Known rows, with every way that one mark hangs from another:
vebi[milu]: [ 0.08  0.08  0.36  0.12  0.07  0.00  0.03 -0.13 -0.26 -0.06  0.04  0.06
 -0.11  0.00 -0.19  0.09 -0.17 -0.23  0.01  0.00]
dazu[milu[vebi] mokom]: [ 0.02  0.09 -0.02 -0.17  0.22 -0.05  0.13 -0.02  0.08  0.02  0.04 -0.07
 -0.22 -0.04  0.06 -0.04  0.05 -0.26  0.09  0.15]
milu[dazu vebi]: [ 0.06  0.13  0.29 -0.13 -0.04  0.11  0.07 -0.07 -0.14  0.02 -0.13 -0.08
 -0.21  0.01 -0.08 -0.20 -0.10 -0.11 -0.05  0.08]
dazu[milu[luzuv[duso]] mokom[vebi] zodigal]: [-0.16 -0.20 -0.60 -0.02  0.06 -0.21 -0.10  0.07  0.24 -0.05  0.16 -0.12
  0.10  0.00  0.12  0.18  0.24  0.00  0.03  0.09]
milu[dazu luzuv[duso mokom] vebi]: [ 0.02  0.14  0.22 -0.29 -0.25 -0.08 -0.10  0.02 -0.28  0.05 -0.20 -0.04
 -0.05 -0.06  0.05 -0.26  0.06  0.24 -0.08  0.05]
vebi[milu[dazu[zodigal]]]: [-0.05 -0.19  0.27  0.06  0.02  0.39  0.08 -0.11  0.14  0.02  0.03 -0.02
 -0.26 -0.04 -0.16 -0.02 -0.11 -0.26 -0.05 -0.17]
mokom[vebi[milu[dazu[zodigal] luzuv[duso]]]]: [-0.10 -0.23 -0.04  0.04 -0.14  0.10 -0.12 -0.06  0.01 -0.01  0.06 -0.04
  0.01  0.05 -0.13  0.04 -0.01 -0.02 -0.10 -0.14]
dazu[milu mokom zodigal]: [-0.11 -0.16 -0.30  0.02  0.25  0.06  0.08  0.00  0.38 -0.04  0.10 -0.10
 -0.16 -0.10  0.07  0.12  0.14 -0.24  0.09  0.08]
duso[sobude]: [ 0.12  0.29  0.27  0.19  0.14 -0.25  0.04 -0.02 -0.11 -0.05  0.03  0.04
  0.00  0.02 -0.05  0.04 -0.13 -0.08  0.08  0.12]
milu[dazu luzuv]: [-0.01  0.05  0.17  0.07 -0.16  0.08 -0.16 -0.09 -0.14 -0.03 -0.14 -0.07
 -0.12 -0.09  0.06 -0.13 -0.02  0.03 -0.02 -0.16]
milu[dazu[mokom zodigal] luzuv[duso] vebi]: [-0.09 -0.08 -0.18 -0.22 -0.13  0.09 -0.13  0.11  0.20  0.00 -0.02 -0.02
 -0.22 -0.09  0.12 -0.11  0.16  0.11  0.02  0.14]
vebi[milu[dazu[zodigal] luzuv[mokom]]]: [-0.10 -0.20  0.07 -0.07 -0.19  0.46 -0.06 -0.15  0.18  0.05 -0.07  0.09
 -0.14 -0.13 -0.07 -0.08 -0.06  0.06 -0.05 -0.51]
luzuv[duso milu[dazu[zodigal] vebi] mokom]: [ 0.00 -0.08  0.01 -0.24 -0.06  0.13  0.21  0.16 -0.09  0.15 -0.19 -0.15
 -0.01  0.07 -0.08 -0.18  0.03  0.09 -0.14  0.68]
milu[dazu[zodigal]]: [-0.07 -0.12 -0.01  0.04  0.01  0.21  0.05 -0.05  0.17 -0.03 -0.05 -0.14
 -0.14 -0.06 -0.06 -0.06 -0.01 -0.10 -0.04  0.06]
sobude[duso[luzuv[mokom]]]: [ 0.08  0.17  0.27 -0.04  0.03 -0.30 -0.12  0.00 -0.23 -0.11 -0.15  0.13
 -0.14 -0.07  0.06  0.12  0.00 -0.13 -0.03 -0.21]
milu[vebi]: [ 0.12  0.22  0.20 -0.15  0.05 -0.14  0.03 -0.07 -0.22 -0.05 -0.07 -0.01
 -0.11 -0.01 -0.13 -0.02 -0.11 -0.11 -0.01  0.28]
vebi[milu[dazu[mokom zodigal] luzuv[duso]]]: [-0.11 -0.20  0.01  0.04 -0.11  0.21 -0.16  0.05  0.14 -0.02  0.10  0.03
 -0.22 -0.08  0.08  0.00  0.09 -0.01  0.04 -0.11]
milu[dazu[mokom zodigal] luzuv vebi]: [-0.09 -0.08 -0.26 -0.21 -0.13  0.37 -0.10 -0.01  0.37 -0.02 -0.05  0.05
 -0.27 -0.12  0.09 -0.10  0.05  0.04  0.05 -0.20]
dazu[mokom[vebi[milu]] zodigal]: [-0.03 -0.19 -0.45  0.08  0.12  0.24  0.06 -0.08  0.25 -0.12  0.31  0.09
  0.04  0.06 -0.15  0.28 -0.03 -0.15  0.05 -0.22]
milu[luzuv[duso[sobude]]]: [ 0.07  0.29  0.28  0.18 -0.04 -0.50 -0.18  0.07 -0.25 -0.05 -0.05  0.05
  0.05 -0.02  0.06  0.04 -0.03  0.14  0.07  0.25]
duso[luzuv[mokom] sobude]: [ 0.14  0.24  0.48  0.01  0.11 -0.21 -0.01 -0.01 -0.07  0.01 -0.12  0.34
  0.11 -0.02  0.08  0.02 -0.10  0.03  0.09 -0.33]

Rows:
[ 0.04  0.23  0.42  0.16 -0.10 -0.25 -0.14  0.07 -0.18  0.02 -0.12 -0.02
 -0.05 -0.02  0.12 -0.14  0.00  0.11  0.03  0.11] => milu[dazu luzuv[duso[sobude]]]
[ 0.15  0.10  0.12  0.12  0.11 -0.13  0.11  0.04 -0.18  0.09 -0.10  0.27
  0.40  0.19 -0.01  0.10 -0.15  0.08  0.02 -0.06] => duso[luzuv[milu mokom[vebi]] sobude]
[ 0.08 -0.01 -0.02 -0.01  0.00  0.09  0.10 -0.15 -0.22 -0.06  0.13  0.03
  0.20  0.09 -0.21  0.12 -0.13 -0.03 -0.06 -0.30] => luzuv[mokom[vebi[milu]]]
[ 0.04 -0.10  0.08 -0.01 -0.06  0.36  0.13 -0.15 -0.15  0.01  0.08 -0.04
  0.10  0.09 -0.16 -0.06 -0.12 -0.03 -0.08 -0.44] => luzuv[mokom[vebi[milu[dazu]]]]
[ 0.01 -0.06 -0.34  0.09  0.03  0.21  0.05 -0.02  0.03 -0.10  0.20 -0.11
  0.05  0.08  0.06  0.00  0.06 -0.01  0.03 -0.17] => milu[dazu[mokom[vebi]]]
[-0.04 -0.25 -0.40  0.01 -0.03  0.10  0.17  0.13 -0.08  0.07 -0.01 -0.24
  0.30  0.17 -0.07 -0.03  0.07  0.16 -0.16  0.50] => luzuv[duso milu[dazu[zodigal]] mokom[vebi]]
[ 0.07  0.24 -0.13  0.05 -0.09 -0.42 -0.09  0.03 -0.20 -0.05  0.04  0.05
  0.37  0.08  0.03  0.08  0.00  0.33  0.01 -0.02] => milu[luzuv[duso[sobude] mokom[vebi]]]
[ 0.11  0.08  0.01  0.17  0.02 -0.07  0.21  0.16 -0.27  0.12 -0.02 -0.14
  0.37  0.24  0.02 -0.08 -0.02  0.17 -0.07  0.42] => luzuv[duso[sobude] milu[dazu] mokom[vebi]]
[-0.10 -0.19  0.15 -0.08 -0.19  0.18 -0.10 -0.03  0.01  0.04 -0.05  0.03
 -0.09 -0.09 -0.04 -0.08  0.03  0.09 -0.08 -0.17] => vebi[milu[dazu[zodigal] luzuv[duso mokom]]]
[ 0.15  0.21  0.19  0.16  0.08 -0.35  0.16  0.19 -0.37  0.07 -0.07 -0.02
  0.24  0.14 -0.01  0.01 -0.05  0.14  0.00  0.68] => luzuv[duso[sobude] milu mokom]
[ 0.12  0.30  0.23  0.07  0.06 -0.43  0.06  0.09 -0.26 -0.03  0.01  0.02
  0.15  0.03  0.01  0.00  0.00  0.14  0.02  0.32] => luzuv[duso[sobude] mokom]
[-0.09 -0.04 -0.07 -0.25  0.01 -0.05 -0.03 -0.10  0.25  0.05 -0.17 -0.03
 -0.22 -0.14 -0.05 -0.02 -0.01 -0.16 -0.02  0.03] => dazu[milu[luzuv vebi] zodigal]
[-0.09 -0.25 -0.15  0.05 -0.15  0.37 -0.09 -0.17  0.18 -0.01  0.06 -0.01
 -0.02  0.00 -0.15  0.04 -0.10 -0.06 -0.06 -0.47] => mokom[vebi[milu[dazu[zodigal] luzuv]]]
[-0.12 -0.22 -0.65  0.02  0.22  0.08  0.11 -0.03  0.41 -0.06  0.22 -0.12
  0.05  0.02  0.01  0.19  0.15 -0.19  0.05 -0.05] => dazu[milu mokom[vebi] zodigal]
[ 0.04  0.11  0.39  0.21 -0.06  0.06 -0.13  0.06 -0.03  0.03  0.09  0.13
 -0.15 -0.01  0.17 -0.08 -0.01  0.00  0.13 -0.19] => vebi[milu[dazu[mokom] luzuv[duso[sobude]]]]
[-0.02  0.12 -0.22  0.16  0.13 -0.37 -0.07  0.09  0.07 -0.01  0.17 -0.04
  0.16  0.07  0.19  0.10  0.14  0.02  0.14  0.02] => dazu[milu[luzuv[duso[sobude]]] mokom[vebi]]
[-0.09 -0.16 -0.27  0.04  0.05  0.35  0.04  0.02  0.33 -0.06  0.10 -0.07
 -0.17 -0.07  0.06 -0.02  0.09 -0.05  0.05 -0.02] => milu[dazu[mokom zodigal]]
[ 0.19  0.32  0.27 -0.08  0.07 -0.32  0.20  0.18 -0.36  0.12 -0.12  0.01
  0.16  0.14 -0.04 -0.07 -0.10  0.13 -0.01  0.73] => luzuv[duso[sobude] milu[vebi] mokom]
[-0.11  0.00 -0.17  0.11  0.15 -0.29 -0.09  0.13  0.36  0.02  0.08  0.03
 -0.07 -0.10  0.21  0.09  0.17 -0.02  0.15  0.14] => dazu[milu[luzuv[duso[sobude]]] mokom zodigal]
[ 0.01 -0.02  0.43  0.10 -0.15  0.26 -0.13 -0.14 -0.17  0.02 -0.07  0.03
 -0.21 -0.08 -0.04 -0.10 -0.14 -0.11 -0.01 -0.38] => vebi[milu[dazu luzuv]]
[-0.12 -0.17 -0.35  0.02 -0.10  0.33 -0.15  0.00  0.32 -0.07  0.05 -0.02
 -0.19 -0.15  0.14 -0.02  0.12  0.07  0.07 -0.26] => milu[dazu[mokom zodigal] luzuv]
[ 0.17  0.17  0.43  0.11  0.13 -0.14  0.09  0.08 -0.19  0.11 -0.17  0.31
  0.19  0.06  0.06  0.02 -0.16  0.02  0.05  0.07] => duso[luzuv[milu mokom] sobude]
[-0.13 -0.19 -0.55 -0.16 -0.02  0.04 -0.02 -0.13  0.27  0.02  0.00 -0.07
  0.20 -0.05 -0.04  0.10  0.08  0.08 -0.06 -0.34] => dazu[milu[luzuv[mokom[vebi]]] zodigal]
[ 0.06  0.07 -0.19 -0.03  0.00 -0.37  0.03  0.03 -0.35 -0.11  0.10 -0.13
  0.34  0.12 -0.09  0.10  0.05  0.18 -0.08  0.25] => luzuv[duso mokom[vebi]]
[-0.11 -0.06 -0.23 -0.22  0.06 -0.19 -0.07  0.08  0.27  0.03 -0.01 -0.02
 -0.19 -0.11  0.12  0.02  0.20 -0.07  0.05  0.24] => dazu[milu[luzuv[duso] vebi] mokom zodigal]
[-0.05 -0.29  0.16 -0.10 -0.02  0.41  0.05 -0.15  0.20  0.06  0.01  0.23
  0.09  0.03 -0.12  0.03 -0.07 -0.08 -0.07 -0.73] => duso[luzuv[mokom[vebi[milu[dazu[zodigal]]]]]]
